Known rows, with every step that occurs:
nupu -> raruma -> febig -> sego -> mura -> vasa -> dorez: [-0.55 -3.14 -0.12 -2.50 -2.12 -0.12  0.14 -0.07  1.95 -0.19  1.23  0.01
  2.37  0.13 -0.61  2.34  2.00 -2.13  0.55 -1.84 -1.83 -2.70 -0.50  0.00]
mura -> vasa -> sego: [-0.62 -3.03  0.38 -2.55 -1.44  0.12  0.34 -0.53  1.07  0.05  0.85 -1.36
  1.49  1.34 -1.65  1.90  1.02 -1.86  0.43 -0.88 -1.76 -1.22  0.03 -0.28]
febig -> raruma -> nupu: [-0.07 -2.40 -0.14 -2.83 -2.82 -1.08 -0.48  0.34  1.55 -0.13  1.14  0.16
  1.71  0.39 -0.92  1.62  1.56 -1.52 -0.07  0.08 -0.48 -2.28  1.15 -0.39]
raruma -> febig: [-0.66 -1.66  0.95 -2.33 -1.62 -0.55  0.33  0.65  0.83  0.40  0.67  0.04
  0.21  0.55 -0.33  2.29  0.78 -2.17  0.50 -0.83  0.36 -0.96 -0.05 -0.55]
sego -> mura -> vasa: [-0.80 -2.73 -0.33 -1.88 -2.42 -0.48 -0.16  0.36  0.56  0.11  0.93 -0.01
  0.70  0.59 -0.84  2.21  1.20 -0.83 -0.50 -0.84 -0.24 -1.44 -0.30  0.44]
raruma -> febig -> sego -> mura -> vasa -> dorez -> peku: [-0.53 -4.82  0.06 -2.75 -1.75  0.76  0.71  0.02  1.92 -0.86  0.93 -0.56
  1.00  0.42 -0.29  0.98  1.60 -2.25  1.71 -1.95 -1.39 -2.51 -0.49 -1.12]
febig -> sego -> vasa: [ 0.31 -2.79 -0.30 -3.46 -1.94  0.17  1.57 -1.35  0.70  0.35  0.61 -1.61
  1.68  0.39 -2.35  1.60  0.96 -2.85  1.19 -0.95 -1.53 -2.07  0.49 -1.08]
sego -> mura -> vasa -> dorez: [-1.25 -3.44  0.11 -2.14 -2.29  0.09  0.32  0.51  1.06  0.33  0.58 -0.33
  1.37  0.38 -0.70  2.33  2.22 -1.72  0.11 -1.51 -1.45 -1.29 -0.45 -0.14]
befa -> febig -> raruma: [ 0.16 -1.90  0.31 -3.48 -2.73 -0.88  0.67 -0.31  0.44  0.56  0.24  0.11
  0.42  0.27 -0.51  2.37  1.64 -2.06 -0.30  0.19  0.21 -1.32  1.11 -1.08]
befa -> sego -> febig -> raruma -> nupu: [ 0.00 -3.24  0.09 -3.77 -2.99 -0.91  0.32  0.62  1.57 -0.02  0.39 -0.25
  1.26  0.10 -0.53  1.54  0.49 -1.85  0.08  1.06 -0.74 -2.15  1.05 -0.57]
raruma -> febig -> sego -> vasa: [ 0.16 -2.58  0.36 -3.39 -1.64  0.03  1.52 -0.87  0.81 -0.01  0.49 -1.30
  1.26  0.29 -1.49  1.60  0.25 -3.10  2.15 -1.03 -0.73 -1.96  0.25 -1.07]
peku -> dorez -> vasa -> sego -> befa: [ 0.00 -2.81  0.22 -4.37 -2.78  1.22  2.69 -1.75  0.54  1.74 -0.26 -2.26
  2.45 -0.36 -2.48  1.52  0.24 -3.80  2.29 -1.85 -1.11 -2.25  0.22 -2.07]
dorez -> vasa: [-0.47 -2.63  0.12 -3.41 -1.14  0.48  0.67 -0.30  0.98  1.09  0.57 -1.20
  1.23  0.69 -1.86  2.04  1.54 -2.36  0.53 -1.25 -1.04 -1.20  0.25 -0.93]
befa -> febig -> sego -> vasa -> dorez: [ 0.16 -3.36 -0.03 -4.17 -1.40  0.61  2.45 -0.92  0.50  0.78 -0.36 -2.00
  1.33  0.29 -1.10  1.83  1.69 -4.43  2.23 -1.78 -2.42 -1.41  0.14 -2.58]
raruma -> febig -> sego: [-0.06 -2.39  0.79 -2.62 -2.08 -0.14  0.70 -0.28  1.52 -0.09  0.50 -0.12
  0.57  0.11 -0.76  1.60  0.60 -2.84  0.47 -0.42 -0.52 -2.01  0.32 -0.73]
vasa -> sego: [-0.05 -2.00 -0.19 -3.58 -1.23 -0.10  1.61 -0.30  1.02  1.27  0.68 -1.20
  1.83  0.53 -1.21  2.12  1.36 -3.27  0.56 -1.40 -1.18 -1.26  0.24 -0.72]
peku -> dorez -> vasa -> sego -> febig -> raruma -> nupu: [ 0.40 -2.99  0.44 -4.74 -2.54  0.06  1.71 -1.10  1.85  0.76  0.49 -1.44
  2.64 -0.67 -1.29  1.28  0.96 -3.27  2.91 -1.31 -0.91 -2.71  1.92 -1.96]
dorez -> vasa -> sego -> febig -> raruma: [ 0.29 -2.55  0.45 -5.94 -1.66  0.43  2.44 -1.41  1.64  1.41  0.33 -1.38
  3.05  0.08 -1.70  2.31  1.31 -3.51  2.23 -0.61 -0.78 -1.72  1.43 -1.34]
raruma -> febig -> sego -> mura: [ 0.28 -2.18 -0.33 -3.17 -2.38 -0.44  1.41  0.12  1.32  0.43  0.53  0.35
  0.99 -0.79  0.01  1.91  0.58 -3.11  0.46 -1.08  0.24 -2.36  0.01 -0.30]
nupu -> raruma: [-0.31 -1.10 -0.45 -2.58 -1.62 -0.84 -0.06 -0.12  0.73  1.11  1.58 -0.21
  1.66  0.92 -1.48  2.88  2.21 -1.47 -0.87 -1.31 -0.75 -1.64 -0.09 -0.14]
dorez -> vasa -> sego -> befa: [ 0.04 -2.67 -0.34 -5.36 -1.61  1.29  2.63 -1.24  0.72  2.06 -0.11 -2.24
  3.13  0.56 -2.20  1.97  0.22 -4.21  2.28 -1.45 -1.46 -1.77 -0.48 -1.71]
vasa -> sego -> febig: [-0.16 -1.60  0.49 -4.32 -1.19 -0.05  2.31 -0.37  0.88  1.59  0.37 -0.89
  1.60  0.48 -0.59  2.56  0.91 -3.67  1.56 -1.11 -0.55 -0.98  0.15 -1.35]

Rows:
[-0.18 -1.56  0.15 -3.58 -2.57  0.04  1.65 -0.16 -0.59  1.44 -0.50 -0.38
  0.29  0.77 -0.42  2.48  0.19 -3.14  0.76 -0.38  0.24 -1.06 -0.88 -2.03] | sego -> befa -> febig
[ 0.32 -2.72 -0.85 -4.10 -1.96  0.42  2.59 -0.84  0.90  1.90  0.42 -1.81
  2.17 -1.25 -1.38  1.72  1.27 -3.56  1.51 -3.03 -0.68 -2.17  0.70 -1.03] | peku -> dorez -> vasa -> sego -> mura
[-0.18 -2.02  0.49 -3.58 -2.80 -1.03  0.20  0.25  1.45  0.27  0.83  0.50
  1.49  0.31 -0.34  2.06  1.20 -1.94  0.96  0.36  0.17 -1.97  1.07 -0.96] | sego -> febig -> raruma -> nupu
[ 0.10 -2.98  0.37 -4.35 -3.32  0.18  1.43 -1.42  0.22  0.28 -0.27 -1.07
  1.95  1.02 -1.27  2.00  0.03 -2.50  1.37  0.54 -0.75 -1.83  0.21 -1.39] | mura -> vasa -> sego -> befa -> febig -> raruma
[ 0.03 -4.43 -0.45 -4.13 -1.22  1.21  2.19 -1.27  1.22  0.21  0.83 -2.42
  2.00  0.70 -2.19  0.93  2.31 -3.36  2.54 -2.34 -2.56 -2.25  0.19 -2.36] | febig -> sego -> vasa -> dorez -> peku
[-0.09 -2.41 -0.52 -2.23 -2.21 -0.68 -0.33 -0.26  1.46 -0.42  1.58  0.29
  1.64  0.38 -0.71  2.22  1.03 -1.22 -0.09 -1.18 -0.68 -2.88 -0.36  0.58] | nupu -> raruma -> febig -> sego -> mura -> vasa
[-0.05 -1.91 -0.13 -4.35 -2.35  0.49  2.35 -0.81  0.36  1.68  0.05 -1.31
  2.52  0.54 -1.53  2.16  0.22 -3.79  1.34 -0.91 -0.82 -1.67 -0.59 -1.32] | vasa -> sego -> befa
[-0.46 -2.75  0.71 -2.41 -2.41  0.42  0.65 -0.82  0.82  0.83  0.43 -1.28
  0.62 -0.21 -2.15  1.61  1.50 -1.98  0.51 -1.66 -0.70 -1.69  0.94 -1.23] | peku -> dorez -> vasa
[ 0.26 -1.83 -1.27 -4.10 -1.57 -0.34  2.31  0.15  0.78  1.85  0.69 -0.82
  2.20 -0.33 -0.41  2.32  1.27 -3.51  0.52 -2.04 -0.45 -1.63 -0.04 -0.27] | vasa -> sego -> mura
[-0.75 -2.83  0.30 -3.43 -1.43  0.38  1.67 -0.23  0.52  1.04  0.33 -1.83
  2.05  0.61 -1.75  2.30  2.10 -3.16  1.89 -1.95 -1.81 -0.89 -0.05 -1.40] | sego -> vasa -> dorez
[-0.55 -3.74 -0.27 -3.86 -0.77  0.78  1.84 -0.36  0.52  0.74  0.96 -2.31
  1.68  1.13 -1.80  1.57  2.45 -2.74  2.57 -2.76 -1.65 -1.19 -0.24 -2.17] | sego -> vasa -> dorez -> peku
[-0.08 -2.32  0.31 -5.35 -0.46  0.85  2.62 -0.76  1.21  1.93  0.23 -1.86
  2.18  0.52 -1.30  2.32  0.96 -4.07  2.51 -1.66 -1.18 -1.03  0.24 -1.70] | dorez -> vasa -> sego -> febig
[-0.12 -2.51  0.08 -3.78 -1.19  0.17  1.50 -0.87  1.38  0.49  1.02 -1.50
  3.01  0.36 -1.68  2.32  1.98 -3.54  2.30 -2.35 -2.20 -2.31 -0.12 -1.27] | nupu -> raruma -> febig -> sego -> vasa -> dorez
[-0.47 -2.75  0.51 -3.41 -2.08 -0.26  1.19  0.43  0.76  0.82 -0.10 -0.68
  0.19  0.39 -0.80  2.15  0.44 -2.26 -0.29  0.30 -0.70 -0.97  0.06 -0.68] | befa -> sego -> febig
[ 0.59 -2.57 -0.44 -3.88 -1.51  0.07  2.04 -1.11  0.01  0.65  0.01 -1.69
  0.61  0.51 -1.22  1.72  0.69 -3.54  1.59 -1.09 -1.27 -1.62  0.26 -1.99] | befa -> febig -> sego -> vasa
[ 0.32 -2.19  0.06 -4.76 -2.11 -0.72  1.39 -0.13  1.77  0.70  0.80 -0.49
  2.70  0.20 -0.33  1.92  0.95 -3.25  1.92 -0.35 -0.64 -2.11  1.12 -1.21] | vasa -> sego -> febig -> raruma -> nupu
[ 0.28 -2.72  1.04 -4.92 -2.87  0.41  2.39 -1.95  1.41  1.16  0.19 -1.44
  2.39 -0.86 -1.98  1.84  1.28 -3.13  2.27 -1.03 -0.46 -2.20  2.13 -1.74] | peku -> dorez -> vasa -> sego -> febig -> raruma
[-0.35 -4.03 -0.68 -2.91 -1.39  0.32  0.29 -0.18  1.98 -0.48  1.80 -0.45
  2.03  0.67 -0.60  1.61  2.32 -1.74  1.25 -2.59 -1.68 -3.09 -0.71 -0.75] | nupu -> raruma -> febig -> sego -> mura -> vasa -> dorez -> peku
[-0.79 -3.97  0.62 -2.31 -2.46  0.36  0.59  0.15  1.93 -0.54  0.38 -0.14
  1.30 -0.14 -0.28  1.66  1.31 -2.63  1.04 -1.25 -1.53 -2.16 -0.26 -0.36] | raruma -> febig -> sego -> mura -> vasa -> dorez
[-0.64 -2.95  0.37 -3.29 -2.53  0.63  1.13 -0.98  0.48  0.49  0.23 -1.45
  2.17  1.36 -2.00  1.89 -0.08 -2.41  1.25 -0.37 -1.43 -1.68 -0.74 -0.86] | mura -> vasa -> sego -> befa
[ 0.14 -3.22 -0.68 -2.57 -2.42 -0.18  0.64 -0.36  0.59 -0.09  0.19 -0.17
 -0.03  0.27 -0.13  1.76  0.79 -2.14 -0.17 -0.61 -0.90 -1.99 -0.14 -0.68] | befa -> febig -> sego -> mura -> vasa
[-0.35 -3.20  0.19 -2.03 -2.57 -0.20  0.14 -0.02  1.38 -0.76  0.69  0.21
  0.60  0.10 -0.36  1.56  0.31 -1.73  0.34 -0.52 -0.34 -2.30 -0.15  0.24] | raruma -> febig -> sego -> mura -> vasa
[ 0.23 -1.80  0.32 -4.24 -3.82 -0.32  1.41 -0.79 -0.15  0.94 -0.38  0.05
  1.11  0.28 -0.84  2.39  0.56 -2.59  0.50  0.71  0.60 -1.76  0.34 -1.62] | sego -> befa -> febig -> raruma
[ 0.84 -3.14 -0.30 -5.19 -3.21  0.50  2.23 -1.31  0.72  1.16 -0.41 -1.89
  2.49 -0.56 -1.11  1.08 -0.01 -4.02  3.04 -1.27 -0.89 -2.86  0.94 -2.89] | peku -> dorez -> vasa -> sego -> befa -> febig -> raruma -> nupu
[ 0.38 -4.23 -0.57 -4.57 -0.76  1.09  2.65 -1.04  0.55  0.51  0.25 -2.47
  1.00  0.81 -1.12  1.09  2.00 -4.02  2.92 -2.49 -2.29 -1.74 -0.10 -3.31] | befa -> febig -> sego -> vasa -> dorez -> peku
[-0.16 -3.42 -0.49 -2.13 -2.85 -0.12  0.26 -0.56  1.29 -0.41  0.79 -0.12
  1.04  0.18 -1.26  1.57  1.05 -1.47 -0.58 -0.44 -1.17 -2.48  0.12  0.25] | febig -> sego -> mura -> vasa
[ 0.41 -2.38 -0.01 -3.15 -1.90 -0.10  1.17 -0.59  0.70  0.54  0.01 -0.40
 -0.06  0.29 -0.53  1.78  1.11 -3.24 -0.10 -0.48 -1.07 -1.64  0.34 -1.71] | befa -> febig -> sego
[-0.32 -3.32  0.79 -3.61 -1.58  0.60  1.95 -0.65  1.35  0.15  0.14 -1.65
  1.99  0.10 -1.38  1.63  1.22 -4.03  2.81 -1.71 -1.87 -1.76  0.12 -1.64] | raruma -> febig -> sego -> vasa -> dorez
[-0.01 -2.29  0.84 -3.36 -3.10  0.40  1.40 -0.80  0.93  0.30 -0.15 -0.14
  1.25  0.11 -1.13  1.70 -0.44 -3.36  1.31  0.05 -0.18 -2.42 -0.45 -1.32] | raruma -> febig -> sego -> befa
